Known rows, with every step that occurs:
a-p: [-1.94  0.17  1.03 -2.32 -0.36  0.58 -1.32 -0.20  0.56  2.96 -0.92  1.78
  1.72  1.64 -1.90 -0.98  1.15 -0.42  0.82  0.72 -0.19 -0.63  1.80 -2.53]
a-s-m: [-1.12 -3.76  2.66 -2.97 -2.50  3.78 -0.68  1.35 -0.49 -3.29 -2.28  0.58
  2.00  2.75 -0.38 -1.48 -1.13  0.14 -2.54  0.96 -0.43 -1.98 -3.12 -0.90]
a-y-d: [-2.42 -1.18 -1.05 -0.77  0.98  2.27 -0.69  4.63 -1.65 -1.45  0.55  0.79
  1.94  1.86 -0.24  1.02 -3.40 -2.22  3.59  2.11  0.96  0.79 -0.42  0.17]
d-y-a-p-m-x-g: [-2.02  0.46 -2.24 -3.36 -3.75 -1.27 -0.59  2.92 -0.69 -2.55  1.85  3.83
  0.42  1.59 -4.49  1.00 -0.24 -1.52  2.06  0.15 -3.57  0.91  1.43 -2.33]
p-m: [ 0.48  0.41 -1.86 -0.03  0.43 -1.68  0.44  1.05 -1.36 -0.97 -0.74  1.23
  0.18  1.38 -2.13 -0.43  1.45 -0.97  2.53  0.43 -1.94  1.36 -0.40 -1.70]
m-y-a-x: [-2.34  0.40  0.43  0.59 -1.41 -1.95  1.01  0.70 -2.02 -0.67  0.77  2.95
  0.60  0.32 -0.42  1.25 -0.79 -1.20 -0.64  0.11 -2.07 -1.34 -0.50  4.49]
a-s-m-p: [-0.53 -3.66  4.31 -3.23 -2.57  2.48 -1.38  1.32  0.99 -1.70 -2.04  1.11
  2.28  1.88 -0.78 -2.29  1.12 -0.61 -2.74  1.70 -2.71 -1.86 -2.42 -0.04]
s-m-x: [ 0.22 -4.65 -0.45 -2.20 -3.54 -0.41  0.12 -0.33  1.90 -3.69 -1.25  0.02
  0.49  2.07 -1.36 -0.54  1.29  0.79 -0.32 -0.49 -2.16  0.50 -0.69  1.02]
p-m-x-a: [ 2.08 -1.16 -3.55  0.35 -0.85 -3.35 -0.42  0.98 -0.71 -3.03 -2.34  2.25
 -0.28  1.11 -2.02  1.97  4.82 -2.16  4.20 -0.40 -1.95  2.01  0.92 -0.01]
y-a-s: [-2.17 -0.61  1.09  0.24 -1.10  2.44 -1.01  3.57 -1.37 -3.61 -0.90  0.60
  0.94  1.31 -0.40  0.94 -2.71 -1.43 -2.05 -0.46 -0.16 -1.99 -1.45 -2.18]
j-p: [-1.84  2.14  0.33 -1.11  1.63 -1.16  0.65 -0.10 -1.68 -0.13  0.68  0.71
 -0.23  1.13 -1.80  0.56  1.82  1.23 -1.87 -1.79 -3.14 -0.03  0.83 -3.13]
p-m-s: [ 0.73 -0.08  1.59 -0.90  1.58 -1.69  0.20  2.40 -2.20 -2.40 -0.76  3.49
  0.77  1.24 -0.90 -1.56  2.09 -1.81  0.22 -0.25 -3.47  1.51 -1.73  1.17]
p-m-y-a-x-g: [-0.29  0.75 -2.03 -0.05 -0.92 -2.39  2.06  1.18 -2.12 -1.68  0.68  4.13
  1.10  1.15 -2.72  0.59  0.36 -1.64  2.88  0.59 -4.39  1.13 -0.45  0.93]
p-m-x-a-y-d: [ 0.71 -1.72 -4.26 -0.14 -0.29 -2.05 -0.60  3.65 -1.43 -3.95 -2.16  2.49
  0.80  2.23 -2.14  2.56  2.96 -3.27  6.16  0.85 -1.20  2.44  0.65 -0.13]
s-m-y-a: [-1.63 -2.24  0.85 -1.42 -3.03  0.26  1.40  0.68  0.61 -3.88  2.75  1.78
  1.87  1.54 -3.20  0.54 -1.62 -0.14 -1.42  3.09 -3.32 -1.22 -1.79  2.09]
y-d: [-0.77 -0.26 -1.98 -0.50  1.91  1.74  0.28  3.21  0.71 -1.13 -0.20 -0.61
  1.10  0.79  0.38  1.25 -1.79 -0.57  1.41  1.06  1.54  0.98  0.26 -2.01]
a-p-m: [-1.38  0.26 -0.58 -2.34 -0.05 -0.68 -1.04  0.58 -0.74  2.08 -1.63  2.71
  1.87  2.67 -3.47 -1.38  2.21 -1.20  2.82  1.18 -1.94  0.43  1.39 -3.81]
m-y-a-s: [-2.63 -0.08  3.02  1.45 -0.46  0.01 -0.03  1.78 -1.89 -2.55  0.04  4.06
  1.14  1.00 -1.94  1.39 -0.64 -1.57 -1.53  1.48 -2.12 -1.60 -2.15  2.38]
j-p-m-y-a-s: [-3.12  2.11  0.92 -0.21  1.84 -2.15  0.98  1.99 -4.21 -2.59 -0.25  4.50
  0.91  3.04 -4.70  0.97  2.59 -0.85 -1.02 -0.53 -6.07 -0.08 -1.07 -2.96]
j-p-m-x-g: [-0.14  1.05 -2.11 -1.01  1.34 -3.23  1.46  0.29 -1.60 -1.87 -0.81  3.03
 -0.34  2.06 -3.92  0.29  4.38  0.55  1.63 -3.18 -6.32  2.86  1.38 -4.47]
d-y-a-x-g: [-1.69  0.58 -2.18 -3.72 -4.38  0.28  0.70  2.56 -1.61 -2.20  3.08  1.01
 -0.33 -0.03 -0.16  0.83 -3.48 -0.83 -0.47 -0.95 -1.26 -1.12  0.39  0.90]
m-x-a-y: [ 0.67 -2.42 -1.81  0.12 -1.95 -1.51 -1.62  1.25 -0.31 -3.10 -1.56  1.90
  0.15  0.59 -0.27  2.90  3.04 -2.57  3.49 -0.29  0.02  0.90  1.20  3.14]
x-m: [-0.98 -0.47  0.10 -0.55 -0.56  0.27  0.84 -0.74  1.53 -1.03  0.06  2.70
  1.74 -1.21  1.20 -1.16  0.81 -1.07  0.40  2.67  0.18 -0.18  1.93  1.22]
x-g: [ 1.87  0.41 -0.98 -0.95 -0.10  1.52  1.61 -0.79  1.71 -0.23  1.59  0.81
  0.80 -0.74 -0.60  0.14 -0.79  0.89  1.53 -0.13 -1.35  1.74  0.79 -2.12]

Rows:
[-0.79 -5.28  2.38 -2.57 -3.25  2.41 -1.17  1.21  0.08 -4.32 -4.30  1.25
  1.29  3.14 -0.61 -1.36  0.79 -0.13 -1.74 -0.67 -1.17 -1.19 -2.67 -0.14] | a-s-m-x
[ 0.41 -0.22 -1.36 -0.76 -1.39  0.87 -1.04  1.71 -1.24 -2.07  1.73  0.62
  1.59 -0.04 -0.16  3.68  0.03 -2.97  3.15  3.04  1.59 -0.68  0.56  2.43] | x-a-y
[-2.42  1.04 -1.56 -0.93 -0.98 -0.32 -0.96  2.86 -0.69 -0.75  0.44  1.93
  1.70  2.33 -3.58  0.62 -0.72 -1.62  1.61  1.01 -2.11 -0.48  1.50 -4.58] | y-a-p-m
[-2.02  2.66 -1.47 -1.47  0.92 -2.94  2.55  0.83 -3.44 -1.24  1.17  4.05
  0.77  2.03 -3.77  0.73  2.07 -0.20  0.67 -1.56 -6.73  0.99  0.54 -2.23] | j-p-m-y-a-x-g
[-2.61 -2.09  1.46 -2.56 -3.19  0.45  0.66  0.34  0.83 -2.36  2.27  2.58
  2.73  2.45 -4.21 -0.02 -0.90 -0.21 -0.97  3.37 -3.53 -1.36 -0.86  0.74] | s-m-y-a-p
[-0.05 -0.40 -2.59 -1.11 -0.18  2.01 -0.77  3.67 -0.86 -2.79  1.56  0.23
  2.27  0.60 -0.12  4.32 -0.98 -3.37  4.13  3.41  2.49  0.03  0.70  0.99] | x-a-y-d
[-2.15 -2.44  1.00 -1.53 -3.02  3.28 -0.76  3.59 -0.62 -5.26 -0.23 -0.10
  1.87  2.41 -1.34  0.42 -3.57 -0.75 -2.62  0.75 -1.12 -2.36 -2.21 -2.35] | y-a-s-m
[-1.93 -3.71  3.17 -2.67 -1.38  3.46  0.04  2.25 -0.66 -3.68 -1.97  2.37
  2.83  3.09 -1.15 -0.55 -0.90 -0.60 -1.65  2.30 -1.06 -1.51 -3.84  0.52] | a-s-m-y-d
[-1.24 -2.60  0.39 -2.27 -1.20  0.91  1.73  0.87  1.20 -3.01  1.46  1.69
  2.35  1.99 -2.35  0.23 -0.82  0.02 -0.27  3.56 -1.92  0.05 -1.80  1.72] | s-m-y-d
[ 0.36  1.06 -1.04 -1.80 -0.74 -1.47 -0.62  0.10 -0.43  0.42  0.19  3.86
  2.49  1.20 -3.39  2.48  4.57 -2.80  3.62  3.83 -0.66 -0.02  1.78  0.00] | x-a-p-m-y
[-1.67 -2.48 -0.04 -3.76 -5.43  1.73 -0.38  3.23 -0.58 -5.94  1.41  2.23
  0.42  1.69 -2.42  0.88 -2.42 -0.68 -1.48 -0.04 -2.64 -0.62 -1.48 -0.56] | d-y-a-s-m-x-g
[-3.17  0.96  0.74 -3.97 -2.42 -0.89 -1.26  4.26 -2.29 -2.59  2.63  4.06
  0.78  1.77 -3.31  0.08 -1.00 -2.42 -0.81  1.09 -3.08 -0.55 -0.15 -0.29] | d-y-a-p-m-s
[-3.06  0.07 -1.64 -2.90 -3.82 -1.97 -1.47  3.30 -1.43 -2.42  1.09  3.36
 -0.20  2.08 -4.01  0.89  0.38 -1.92  1.22  0.16 -2.86  0.02  0.96 -1.36] | d-y-a-p-m-x
[-3.15  0.10  0.65 -4.03 -3.97 -0.47  0.14  3.38 -2.24 -3.65  2.58  3.31
  0.41 -0.32  1.37 -0.15 -2.21 -2.17 -2.57 -0.02 -1.29 -1.77 -0.10  4.35] | d-y-a-x-m-s
[ 1.53 -4.30 -1.27 -2.83 -3.59  0.48  1.12 -0.86  2.87 -3.86 -0.17  0.74
  0.99  1.58 -1.87 -0.62  0.72  1.28  0.68 -0.59 -3.22  1.70 -0.01 -0.52] | s-m-x-g
[ 0.77 -1.49 -2.37  0.62 -0.44 -3.55 -0.18  0.83 -0.90 -1.99 -3.20  2.31
 -0.75  1.65 -2.04 -0.39  3.85 -1.16  3.34 -1.69 -2.93  2.32  0.23 -0.55] | p-m-x
[-2.00  0.64  0.77 -1.59  0.32 -1.89 -0.29  0.04 -1.13  2.24 -1.10  5.10
  2.19  2.70 -4.43 -1.22  3.43 -1.59  2.91  2.28 -3.01  0.70  0.84 -1.34] | a-p-m-y
[ 0.61  0.86 -2.24 -2.34 -1.06 -0.51 -0.87  0.62  0.08  0.21 -0.14  1.94
  2.33  1.24 -2.73  2.36  3.61 -2.50  3.44  2.85  0.33 -0.05  2.31 -2.01] | x-a-p-m
[-1.59 -0.02  1.82  0.42 -0.26 -1.19  1.62 -1.53  0.92 -0.75  0.35  5.53
  2.03 -1.23 -0.05 -0.69  2.21 -1.57  0.49  4.06 -1.29 -0.12  1.10  4.52] | x-m-y
[ 0.10 -4.92 -2.44 -2.92 -3.51  1.02 -0.32  2.45  1.45 -5.60 -0.19  0.25
  2.12  2.44 -1.28  2.05  0.51 -1.47  2.38  1.90 -0.54  0.49  0.05  1.31] | s-m-x-a-y-d
[-0.14  0.96 -2.10 -1.97  0.26 -0.42 -0.44  1.65  0.01 -0.11  0.15  3.56
  3.00  1.67 -3.47  3.15  3.54 -3.13  4.26  4.19  0.19  0.26  1.86 -1.15] | x-a-p-m-y-d
[-3.06 -0.35  2.44  0.50 -0.96  0.31  0.76  0.72  0.01 -2.95 -0.11  5.98
  2.65 -0.35 -0.40 -0.26  0.22 -2.38 -0.97  3.68 -1.49 -1.36  0.05  2.96] | x-m-y-a-s
[ 0.22 -2.50  0.56 -2.69 -1.87  3.21 -0.09  2.27 -0.16 -4.55 -0.55  1.55
  3.24  1.59 -0.94  2.94  1.00 -2.14 -0.12  4.07  1.27 -1.68 -1.84  1.20] | x-a-s-m-y-d
[ 1.28 -2.74 -0.14 -0.21 -1.94 -0.48 -1.92  0.87  0.17 -3.49 -4.19  1.87
  0.07  0.80  0.35  2.47  4.29 -1.98  1.05 -1.17  0.61 -0.04  0.18  1.53] | m-x-a-s
